Every row comes from one small tree of marks. The marks that hang from a mark follow it in brackets, in the order of their numbers. Every link used is in the known rows. Which tree was each row made from?
Known rows:
K357{K337{K196{K263}} K341}: [-.16,.03,.16,-.02,.26,.04,.13,.18,-.01,-.05,-.10,.00,.14,.10,-.07,.10,-.02,.00,-.16,.00,-.16,-.09,.02,.05,-.13,.08,.10,.24,.04,-.03,-.13,-.01,.03,.00,.16,.06]
K337{K196{K263{K100{K589}}}}: [-.14,.04,.04,-.01,-.03,-.10,-.05,.13,-.07,-.11,-.03,.06,-.06,.10,-.08,-.04,.07,.00,-.11,.10,-.01,.01,.10,.03,-.02,.12,.06,.15,.12,-.13,.06,.11,-.05,.14,.02,-.04]
K589{K100}: [-.09,.02,-.03,.01,-.08,-.11,-.13,-.02,.00,-.04,-.11,-.07,-.13,-.02,-.07,-.14,.03,-.09,.04,.05,.06,-.04,.04,-.04,.05,.02,.11,-.04,.09,.06,-.01,-.01,.04,-.10,-.10,-.08]
K894{K337{K196{K263{K428{K83}}}}}: [-.06,-.01,.01,-.07,.11,.00,.03,.17,.05,.04,-.02,.18,.07,.09,.04,-.06,.00,.13,-.17,.06,-.08,.00,.12,.04,-.19,.10,.10,.07,.08,-.06,.05,-.06,-.02,.00,.06,.00]
K100{K589}: [.03,.00,-.09,.02,-.13,-.01,-.05,.04,-.05,-.02,-.09,-.09,-.01,-.03,.00,-.18,-.12,-.04,-.08,-.01,.10,.00,-.02,.00,.07,.09,.03,.05,.14,-.08,.03,.04,-.10,-.04,-.02,-.02]
K196{K337}: [-.11,.09,.10,.04,.15,-.07,.01,-.07,.06,-.06,-.04,.06,.07,.05,.11,-.05,-.14,-.02,-.03,-.08,-.10,.10,.08,-.12,-.08,.08,.06,.04,-.03,-.04,-.04,.04,.05,.06,.00,.01]
K341{K357{K337{K196{K263{K100 K428{K505}}}}}}: [-.06,-.14,.04,.15,-.02,.03,-.03,.13,-.08,-.02,-.12,.11,.14,.04,.00,.11,.00,.00,-.12,-.09,-.12,-.12,-.10,-.01,-.04,.03,.06,.22,.12,.04,-.11,.02,-.06,.20,.17,-.05]
K147{K589{K100{K263{K196 K428{K83 K505}}}}}: [.09,-.02,-.05,.05,-.39,-.12,-.15,.07,-.11,-.01,-.01,.15,-.09,-.21,-.05,-.23,-.10,-.07,.00,-.01,.13,-.13,.12,.08,.03,-.02,.17,-.12,.19,-.08,-.02,-.08,-.14,-.10,-.18,.03]
K196{K263{K100} K337 K341}: [-.28,-.01,.18,.06,.12,-.36,-.06,-.18,.01,-.20,-.10,.17,.01,.15,-.01,-.06,-.17,-.05,.07,-.02,-.08,.27,.27,.02,-.13,.24,.18,.23,-.04,-.15,.00,.17,-.05,.13,-.05,.07]
K147{K589{K100{K263}}}: [-.01,.08,.01,.01,-.19,-.17,-.17,.06,-.05,-.07,-.06,.04,-.10,-.10,-.13,-.20,-.09,.00,-.04,.01,.17,-.10,.15,.03,.13,.00,.11,-.04,.16,-.08,.02,-.07,-.05,-.12,-.24,.01]
K147{K589{K100{K263{K196{K337} K428}}}}: [.02,.08,-.01,.09,-.26,-.19,-.17,.07,-.07,-.08,-.10,.09,-.08,-.14,-.06,-.28,-.14,-.05,-.06,-.03,.08,-.07,.17,.01,.04,.04,.15,-.07,.21,-.06,.01,-.03,-.05,-.09,-.25,-.01]
K341{K357{K337{K196{K263{K100}}}}}: [-.14,-.05,.05,.09,.10,.02,-.05,.13,-.07,-.07,-.15,.04,.12,.09,-.03,.13,.00,-.02,-.15,-.06,-.12,-.08,-.08,-.06,-.01,.06,.03,.27,.10,.06,-.07,.05,.02,.21,.14,-.06]
K505{K428}: [.16,-.11,-.01,.01,-.10,.06,-.01,.04,.05,.00,.13,.05,-.08,-.03,.06,.03,.03,-.03,.11,-.01,-.03,-.05,-.04,.06,-.07,-.02,.02,-.15,-.02,.01,-.13,-.07,-.05,.05,.05,.06]
K263{K100{K589} K196{K337 K341{K357}} K428}: [.01,-.11,-.14,.29,-.38,-.29,-.11,.04,-.19,-.07,-.40,.07,.15,-.21,.10,-.31,-.29,-.24,-.11,-.19,-.21,.10,.14,-.01,-.21,.31,.14,.14,.28,-.03,.04,.29,-.09,.15,.00,-.14]
K505{K428{K263}}: [.22,-.18,-.03,.00,-.20,.10,-.10,.00,.07,-.08,.19,.14,-.11,-.07,.06,.05,.08,-.01,.17,.03,.00,.01,.06,.12,-.07,-.07,.09,-.18,-.13,-.07,-.17,-.10,-.08,.09,.00,.04]
K505{K428{K83 K263{K100{K589}}}}: [.19,-.25,-.09,-.07,-.38,.06,-.15,.02,-.03,-.10,.16,.12,-.10,-.19,.10,-.06,.01,-.12,.22,.03,.05,.02,.01,.15,-.13,.01,.18,-.20,-.03,-.13,-.15,-.10,-.23,.16,.07,.06]
K894{K337}: [-.05,.01,-.01,-.04,.13,.01,.00,.06,.10,.05,-.06,.03,.10,.03,.03,-.08,-.09,.11,-.14,.00,-.06,.03,.11,-.01,-.09,.08,.04,.04,.02,.00,.03,-.07,.07,-.09,.02,-.05]
K263{K100{K589} K196{K337 K341} K428}: [.00,-.08,-.12,.25,-.40,-.29,-.10,.02,-.16,-.08,-.35,.03,.08,-.23,.12,-.38,-.30,-.23,-.07,-.15,-.20,.13,.19,.02,-.23,.31,.16,.05,.27,-.08,.06,.27,-.11,.08,-.04,-.14]
K589{K100{K263{K196{K341{K357{K337}}}}}}: [-.07,.00,-.08,.09,-.10,-.08,-.13,.04,-.09,-.04,-.14,.00,-.11,-.07,-.08,-.13,-.06,-.14,.03,.00,.00,-.07,.14,-.06,.08,.05,.14,.09,.16,.13,.01,.07,.04,-.03,-.12,-.06]
K894{K337{K196{K341}}}: [-.11,.09,.00,-.05,.30,-.08,.08,.11,.11,.05,-.15,.12,.12,.11,.00,.02,-.09,.15,-.20,.02,-.11,.02,.23,-.02,-.11,.16,.03,.15,.04,-.07,.12,.03,.11,-.03,.05,-.01]
K100{K263{K196{K337 K341}}}: [.02,.05,-.06,.07,-.03,-.04,.01,.00,-.08,-.02,.02,.15,-.01,-.08,.04,-.07,-.15,-.08,.02,-.06,-.05,.06,.26,-.04,-.01,.07,.06,.11,.05,.04,.08,.13,-.01,.06,-.10,.05]
K147{K589}: [.02,.06,.04,.01,-.10,-.11,-.08,.05,-.02,-.05,-.03,.07,.01,-.07,-.07,-.09,-.09,.07,-.10,-.02,.09,-.05,.06,.05,.04,.00,.02,-.05,.07,-.14,.00,-.06,-.03,-.05,-.12,.04]
K196{K263{K100{K589} K428} K337 K341{K357}}: [-.15,-.11,.10,.20,-.06,-.37,-.09,-.08,-.06,-.17,-.25,.19,.12,.12,.00,-.10,-.21,-.10,-.01,-.14,-.06,.19,.16,.03,-.15,.28,.18,.32,.10,-.13,-.01,.19,-.16,.17,-.03,.06]
K337{K196{K263{K428} K341}}: [-.04,.01,.06,.04,.09,-.16,.07,.09,-.02,-.03,-.06,.21,-.03,.17,-.06,.09,.07,.07,-.06,.06,-.05,.02,.16,.08,-.10,.11,.06,.16,.04,-.12,.09,.10,-.07,.08,.01,.09]
K196{K263 K341}: [-.09,-.07,.09,.01,.09,-.19,.01,-.11,.00,-.08,.02,.18,-.05,.19,-.10,.08,.02,.02,.08,.06,.02,.13,.15,.12,-.05,.08,.08,.17,-.08,-.10,.02,.08,-.08,.02,-.06,.15]
K428{K83 K263{K100 K196{K337}} K505}: [.08,-.30,-.11,.02,-.50,.07,-.14,-.14,-.10,-.06,.16,.34,.03,-.36,.19,-.07,-.04,-.19,.21,.00,-.07,.09,.14,.12,-.23,-.04,.30,-.16,-.10,-.18,-.17,.00,-.22,.27,.15,-.01]

Which tree is each row?
[.12,-.29,-.08,.09,-.52,-.08,-.04,.00,-.15,.05,.00,.11,.05,-.28,.14,-.16,-.06,-.14,.16,-.08,.02,-.07,-.08,.17,-.20,.06,.19,-.12,.17,-.09,-.05,-.05,-.34,.06,.13,-.03] -> K263{K100 K428{K83 K505}}
[.08,-.10,-.13,.08,-.38,-.03,-.12,.04,-.12,.04,.00,.08,-.16,-.19,.01,-.22,.00,-.17,.12,.00,.07,-.11,.09,.03,-.01,-.02,.19,-.10,.20,.09,-.01,-.01,-.12,-.08,-.11,-.03] -> K589{K100{K263{K196 K428{K83 K505}}}}
[.19,-.05,-.18,.10,-.42,.04,-.05,.14,-.20,.01,-.01,.09,-.01,-.21,.15,-.36,-.23,-.17,-.02,-.08,.05,-.01,.11,.00,-.07,.11,.15,.01,.28,-.02,.06,.06,-.27,.03,-.07,.03] -> K100{K263{K196{K337} K428{K83}} K589}
[.08,-.15,-.19,.22,-.51,-.24,-.10,.08,-.20,-.04,-.32,.00,.03,-.27,.04,-.35,-.20,-.22,-.05,-.09,-.12,.06,.13,.10,-.17,.26,.11,.03,.29,-.05,.09,.24,-.14,.03,-.03,-.15] -> K263{K100{K589} K196{K341} K428}
[.25,-.25,-.15,.16,-.42,-.01,.07,.00,-.13,.15,-.02,.31,.06,-.25,.17,-.06,-.06,-.17,.11,-.10,-.15,-.04,.04,.16,-.29,.02,.14,-.14,.07,-.01,-.04,.06,-.21,.04,.10,.08] -> K263{K196{K341} K428{K83 K505}}
[.06,-.23,-.09,.20,-.47,-.20,-.02,-.07,-.16,.02,-.15,.26,.11,-.33,.21,-.22,-.22,-.26,.12,-.15,-.23,.07,.14,.09,-.36,.19,.23,-.06,.15,-.07,-.04,.16,-.21,.16,.12,-.03] -> K263{K100 K196{K337 K341} K428{K83 K505}}
[.23,-.09,-.24,.09,-.42,.00,-.02,.13,-.22,.04,-.04,.09,-.03,-.22,.08,-.28,-.21,-.16,.02,-.07,.10,-.03,.14,.09,-.03,.12,.13,.05,.27,-.03,.11,.09,-.29,-.01,-.08,.08] -> K100{K263{K196{K341} K428{K83}} K589}
[.00,.00,-.09,.15,-.18,-.15,-.12,.02,-.08,-.02,-.15,.07,-.09,-.08,-.04,-.18,-.07,-.17,.04,-.06,.00,-.04,.16,-.06,.01,.08,.16,.06,.19,.11,.03,.08,.00,-.04,-.16,-.05] -> K589{K100{K263{K196{K337 K341{K357}} K428}}}
[.08,-.02,-.02,.03,-.33,-.13,-.14,.06,-.08,-.02,-.01,.13,-.09,-.18,-.06,-.21,-.09,-.03,.02,-.01,.18,-.14,.10,.10,.06,-.02,.17,-.11,.18,-.11,-.01,-.13,-.17,-.12,-.19,.06] -> K147{K589{K100{K263{K428{K83 K505}}}}}
[.14,-.02,-.08,.14,-.24,.02,.00,.09,-.12,.01,.04,.14,-.01,-.14,.10,-.18,-.11,-.09,.01,-.09,-.06,-.01,.17,-.01,-.07,.02,.08,.00,.15,.08,.03,.06,-.10,.03,-.10,-.01] -> K100{K263{K196{K337} K428}}
[-.01,-.09,-.06,.24,-.31,-.29,-.06,-.01,-.13,-.08,-.28,.10,.08,-.20,.11,-.27,-.22,-.20,-.01,-.14,-.26,.14,.20,.02,-.27,.25,.14,.03,.18,-.01,.04,.24,-.04,.10,-.01,-.14] -> K263{K100 K196{K337 K341} K428}
[-.26,-.01,.13,.07,.06,-.37,-.08,-.15,-.01,-.22,-.14,.12,.02,.14,-.01,-.14,-.23,-.07,.03,-.02,-.04,.27,.26,.02,-.10,.28,.19,.26,.02,-.20,.02,.19,-.11,.11,-.07,.07] -> K196{K263{K100{K589}} K337 K341}
[.10,-.25,.04,.04,-.31,.02,-.03,.00,-.07,.01,.19,.24,-.06,.01,.06,-.04,.10,-.03,.14,.04,.04,-.01,-.05,.19,-.16,-.06,.16,-.07,.01,-.07,-.12,-.09,-.29,.04,.04,.12] -> K196{K263{K428{K83 K505}}}
[-.11,.04,.06,.03,.22,-.13,.05,.07,-.02,-.04,-.08,.22,.02,.23,-.11,.22,.10,.05,-.11,.03,-.05,.01,.13,.01,-.03,.10,.01,.27,.00,-.08,.07,.14,.03,.18,.05,.11] -> K337{K196{K263 K341{K357}}}
[-.08,.01,.03,-.02,.20,-.10,.04,.12,.09,.02,-.10,.19,.08,.16,.00,-.02,-.04,.16,-.18,.04,-.10,.04,.23,.05,-.16,.15,.07,.15,.05,-.09,.09,.01,.02,-.03,.02,.01] -> K894{K337{K196{K263{K428} K341}}}
[.04,-.02,-.08,.09,-.06,.03,.01,.07,-.11,.00,-.01,.12,.01,-.08,-.01,.00,-.11,-.08,.00,-.06,-.05,-.02,.17,-.01,.04,.03,.03,.16,.09,.09,.05,.10,-.02,.07,-.04,.03] -> K100{K263{K196{K341{K357{K337}}}}}
[.18,-.06,-.12,.13,-.25,-.03,.02,.08,-.13,.04,.01,.14,-.03,-.14,.03,-.11,-.09,-.08,.05,-.07,-.02,-.02,.18,.07,-.04,.04,.05,.04,.14,.06,.09,.09,-.12,.00,-.12,.03] -> K100{K263{K196{K341} K428}}
[.02,-.13,-.08,.00,-.32,-.06,-.22,-.05,-.05,-.18,-.03,.01,-.04,-.16,-.02,-.14,-.04,-.05,.05,.05,.09,.12,.15,.08,.03,.06,.15,.01,-.01,-.18,-.02,.03,-.11,.10,-.07,-.12] -> K428{K263{K100{K589}}}
[.10,-.30,-.14,.02,-.57,.07,-.16,-.12,-.13,-.06,.12,.29,.02,-.38,.20,-.15,-.10,-.21,.17,-.01,-.02,.09,.14,.12,-.20,.00,.31,-.14,-.04,-.23,-.15,.01,-.26,.25,.13,-.02] -> K428{K83 K263{K100{K589} K196{K337}} K505}
[-.16,.04,.07,.03,.26,.00,.08,.11,.00,-.06,-.14,.02,.05,.08,.04,.05,-.11,.07,-.10,.01,-.15,-.05,.06,-.04,-.05,.11,.06,.15,.06,-.05,.01,.03,.00,.03,.13,-.02] -> K357{K337{K196{K341}}}
[.04,-.27,-.01,.06,-.49,-.09,-.12,.02,-.15,-.06,.09,.13,-.06,-.08,.03,-.21,-.01,-.11,.12,.03,.08,.03,-.04,.19,-.14,.06,.21,-.01,.15,-.14,-.08,-.03,-.36,.07,.03,.02] -> K196{K263{K100{K589} K428{K83 K505}}}
[.16,-.29,-.17,.16,-.67,-.03,-.07,.05,-.22,.07,-.03,.16,.03,-.39,.17,-.23,-.05,-.25,.10,-.07,-.15,-.05,-.02,.14,-.29,.06,.18,-.17,.21,.00,-.06,.06,-.25,.13,.12,-.11] -> K263{K100 K196 K428{K83 K505}}
[-.13,-.13,.10,.08,.17,-.13,-.02,-.05,-.02,-.09,-.09,.18,.05,.22,-.10,.17,-.02,.01,.00,-.02,-.05,.06,.06,.07,-.03,.09,.07,.29,-.05,-.01,-.05,.08,-.07,.10,.02,.13] -> K196{K263 K341{K357{K337}}}
[.14,-.32,-.16,.21,-.55,-.14,-.04,.00,-.22,.08,-.17,.24,.12,-.33,.12,-.10,-.10,-.25,.09,-.15,-.17,-.03,.02,.14,-.28,.13,.16,-.02,.18,.00,-.03,.15,-.22,.18,.14,-.02] -> K263{K100 K196{K341{K357}} K428{K83 K505}}
[-.18,.00,.11,.03,.22,-.02,.05,.10,.00,-.10,-.07,.07,.00,.15,.01,.05,-.07,.08,-.08,.05,-.14,-.02,.07,.00,-.07,.10,.09,.18,.04,-.05,-.02,.02,-.03,.05,.11,.01] -> K357{K337{K196{K263 K341}}}
[-.27,-.05,.17,.12,.16,-.35,-.08,-.16,-.01,-.18,-.16,.21,.11,.19,-.05,.05,-.14,-.07,.01,-.09,-.10,.22,.20,-.03,-.11,.23,.14,.35,-.03,-.09,-.03,.20,-.02,.23,-.01,.08] -> K196{K263{K100} K337 K341{K357}}
[-.02,-.20,.08,.16,.02,-.16,.00,.01,-.04,-.06,-.12,.21,.06,.17,-.05,.11,-.03,.01,.02,-.06,-.05,.03,.03,.12,-.11,.10,.10,.24,.02,-.01,-.06,.05,-.15,.07,.01,.12] -> K196{K263{K428} K341{K357{K337}}}
[-.02,-.07,.00,.02,-.20,-.07,-.02,.13,-.11,-.04,.02,.16,-.04,.01,.01,-.06,.07,-.02,-.04,.07,.01,-.04,.05,.09,-.11,.09,.13,.08,.16,-.16,.02,.05,-.20,.14,.08,.01] -> K337{K196{K263{K100{K589} K428{K83 K505}}}}
[.23,-.16,-.15,.11,-.36,.03,.04,.05,-.16,.11,.11,.26,-.01,-.22,.11,-.07,-.08,-.11,.14,-.08,.01,-.07,.14,.12,-.10,-.01,.13,-.02,.11,.02,.03,.03,-.24,.03,-.02,.12] -> K100{K263{K196{K341} K428{K83 K505}}}
